Each row was made from one small tree. The marks that hang from a mark follow it in brackets, in the order of their numbers. Every link used is in the known rows. Write each row's tree.
Known rows:
z562{z289{z748 z963}}: [-15 -11  24 -19 -38  41 -30 -15 -21   4  38  46  23  -5   5  11  10   3
   5]
z562{z289{z963} z458{z415}}: [  1  -8  24 -66 -32  43 -10 -23  12 -15  31  -5  35 -34  -5  34  32   8
  14]
z415{z562{z458}}: [-22   9  31 -65 -28  45 -18 -16   5   1   5  28  21 -28  -3  -6 -20 -23
   7]
z562{z289}: [ -2  -3  20 -42 -43  46 -27 -18 -23 -12  18  36  19 -10   2  -3  13  13
   4]
z748{z289}: [ -9  -9  12 -47 -40  48 -33 -15 -18 -12   3  41  15 -17   1  12   8   9
  10]
z289{z458{z562} z963}: [-40  -3  33 -13 -30  24 -15  -6   7 -14  23  66   9  52   0 -12  19 -12
  12]
z415{z562{z289{z748}}}: [-16  12  30 -30 -28  56 -42 -13 -20  10  -1  47  33 -32  15   3 -20   2
  -2]
z458{z415 z562}: [-10  12  -8 -38 -30  31 -13 -16  17 -17  -4  21  24   3  -5  11   2  41
   1]
z289{z458}: [-19 -14  37 -19 -35  29 -25  -9  -3 -11   5  49   9  26   3 -21   0  -3
  11]
z748{z289{z458 z963} z338}: [-25 -19  33 -23 -28  40 -36  -7  -5 -17  10  60  16   0   2  30  39 -11
  26]
z562{z458}: [ -8  -7  16 -52 -37  34  -9 -18   1 -10  27  22  15 -20  -8 -12  -8   1
  10]
z458{z562}: [-21  12  -1 -28 -36  31 -14 -13  -3 -13  15  50  11  16  -5 -14  -3  18
   2]
z415{z562{z458{z289{z963}}}}: [-39  -5  46 -73 -20  49 -16 -17   3   6   5  17  32 -20  -3  13   5 -66
  13]
z748{z289{z458{z415}} z338}: [ -1 -11  15 -30 -22  42 -38 -10  14 -24 -22  26  34 -31   5  42  28  34
  21]
z562{z289 z415 z458}: [ -7  -3  42 -46 -32  37 -16 -17   5 -20  51  38  31 -40  12  -8   6  21
  17]
z458{z415}: [ -2  -4   9 -46 -36  33 -21 -19   8 -11  -7   8  21  -2  -5  16  -1  26
   4]
z748{z289{z458{z562} z963} z338}: [-34   0  19 -15 -22  38 -29  -4   4 -24  15  74  19   6   3  24  42   3
  23]
z289{z748 z963}: [-26 -11  19 -16 -38  29 -24 -13  -9   8  31  47  12  15  -2   4 -10  -8
   6]
z748{z289{z458{z415 z562}} z338}: [-10   6   0 -21 -15  41 -31  -7  23 -30 -19  36  36 -27   6  34  31  49
  17]
z562{z415 z458}: [-18  -5  37 -42 -31  25 -11 -15  15 -15  44  41  20 -20   4 -14 -13  11
  17]
z415{z562{z289{z963} z458}}: [-23   5  47 -71 -29  54 -20 -18  -6  -2  25  28  28 -27   2  15  14 -38
  12]

Write each row's tree:
[-32 -21  22 -19 -29  36 -26 -14 -14  12  17  33  27   3   1  11  -1 -27
   7]
z458{z289{z748 z963}}
[-32   8  30   0 -25  31 -23  -9   2  -9  57  76  32   0  19   5   6  28
   9]
z458{z562{z289{z748 z963} z415}}
[-22   9  14 -36 -38  40 -17 -15 -14 -15  36  52  18  16  -1   8  32   3
   6]
z458{z562{z289{z963}}}
[-33  -2  33 -41 -14  47 -34 -15  10  18 -25   6  46 -17   6  42  -9 -27
   3]
z458{z289{z748 z963} z415{z562}}
[ -7  -5  35 -21 -26  36 -22 -14   7  -6  54  42  40 -58  19  -8 -14  34
  13]
z562{z289{z748} z415 z458}
[-12  12  37 -69 -29  58 -23 -19  -6  -5  12  27  32 -47   5   0  -2 -15
   7]
z415{z562{z289 z458}}
[-32  -2  39 -66 -20  47 -28 -18   8   6 -30   1  37  -1  -1  42  11 -40
   6]
z458{z289{z963} z415{z562}}
[-34  -2  59 -43 -21  36 -29  -9  22  -2 -22  27  25  25   5  25   8 -27
  12]
z289{z458{z415{z562}} z963}
[-21 -18  42 -32 -29  25 -20 -12  20 -11   1  23  18  34  -1  17  20  -4
  15]
z289{z458{z415} z963}
[-27 -22  21 -32 -24  37 -13 -17   1   9  35  18  35 -28  -3   6  -2 -28
  12]
z562{z458{z289{z748 z963}}}
[-37   5  44   0 -22  18 -19  -2  21 -22  24  78  19  32  16 -26  -3  22
  14]
z289{z458{z562{z415}}}
[  5  -2   0 -23 -28  45 -25 -18  -7  -7  40  29  38 -75   3  11   1  34
  12]
z562{z289{z748{z338}} z458}
[-38  -2  14 -35 -28  35 -13 -14  -6  -8  16  39  22  25  -6   6  22 -26
   7]
z458{z289{z963} z562}
[-23 -19  10 -27 -20  36 -18 -16   1   4  33  22  38 -46  -5  23   8 -19
  18]
z562{z458{z289{z748{z338} z963}}}
[  1 -10  16 -42 -26  42 -15 -21  14  -2  36  -1  43 -47   3  33  12  22
  10]
z562{z289{z748 z963} z458{z415}}
[  0 -12  -8 -30 -13  39 -19 -19  21  -2   0 -15  55 -77  -2  34  -4  27
  13]
z562{z458{z289{z748{z338}} z415}}
[-28   6  40 -32 -29  53 -39 -13 -17  13  14  50  28 -13  12  18  -3 -23
   2]
z415{z562{z289{z748 z963}}}
[-11 -10  30 -58 -38  43 -12 -20  -9 -11  50  25  22 -20  -4   9  28 -13
  15]
z562{z289{z963} z458}
[-19 -11  11 -44 -35  44 -33 -13 -16 -14  17  49  13 -15  -5  42  35  -6
  20]
z748{z289{z963} z338}
[-34   4  24 -22 -21  29 -18 -11   7 -16  16  51  31   4  10  -8   0  10
   9]
z458{z289 z562{z415}}
[  1  15  -4 -40 -30  43 -18 -19   5 -22   3  17  35 -15   3  17  20  49
   1]
z458{z415 z562{z289}}
[-16 -15   4 -21 -18  34 -29 -17   8   3   0   5  43 -29  -3  52  13   6
  11]
z458{z289{z748{z338} z963} z415}
[ -3 -15   5 -37 -17  40 -15 -20  21   3   1 -20  52 -60   1  18 -14  17
   7]
z562{z458{z289{z748} z415}}
[ -4 -10  -7 -17 -18  37 -32 -17   7  -1 -17   2  47 -47   0  37  -2  32
   7]
z458{z289{z748{z338}} z415}
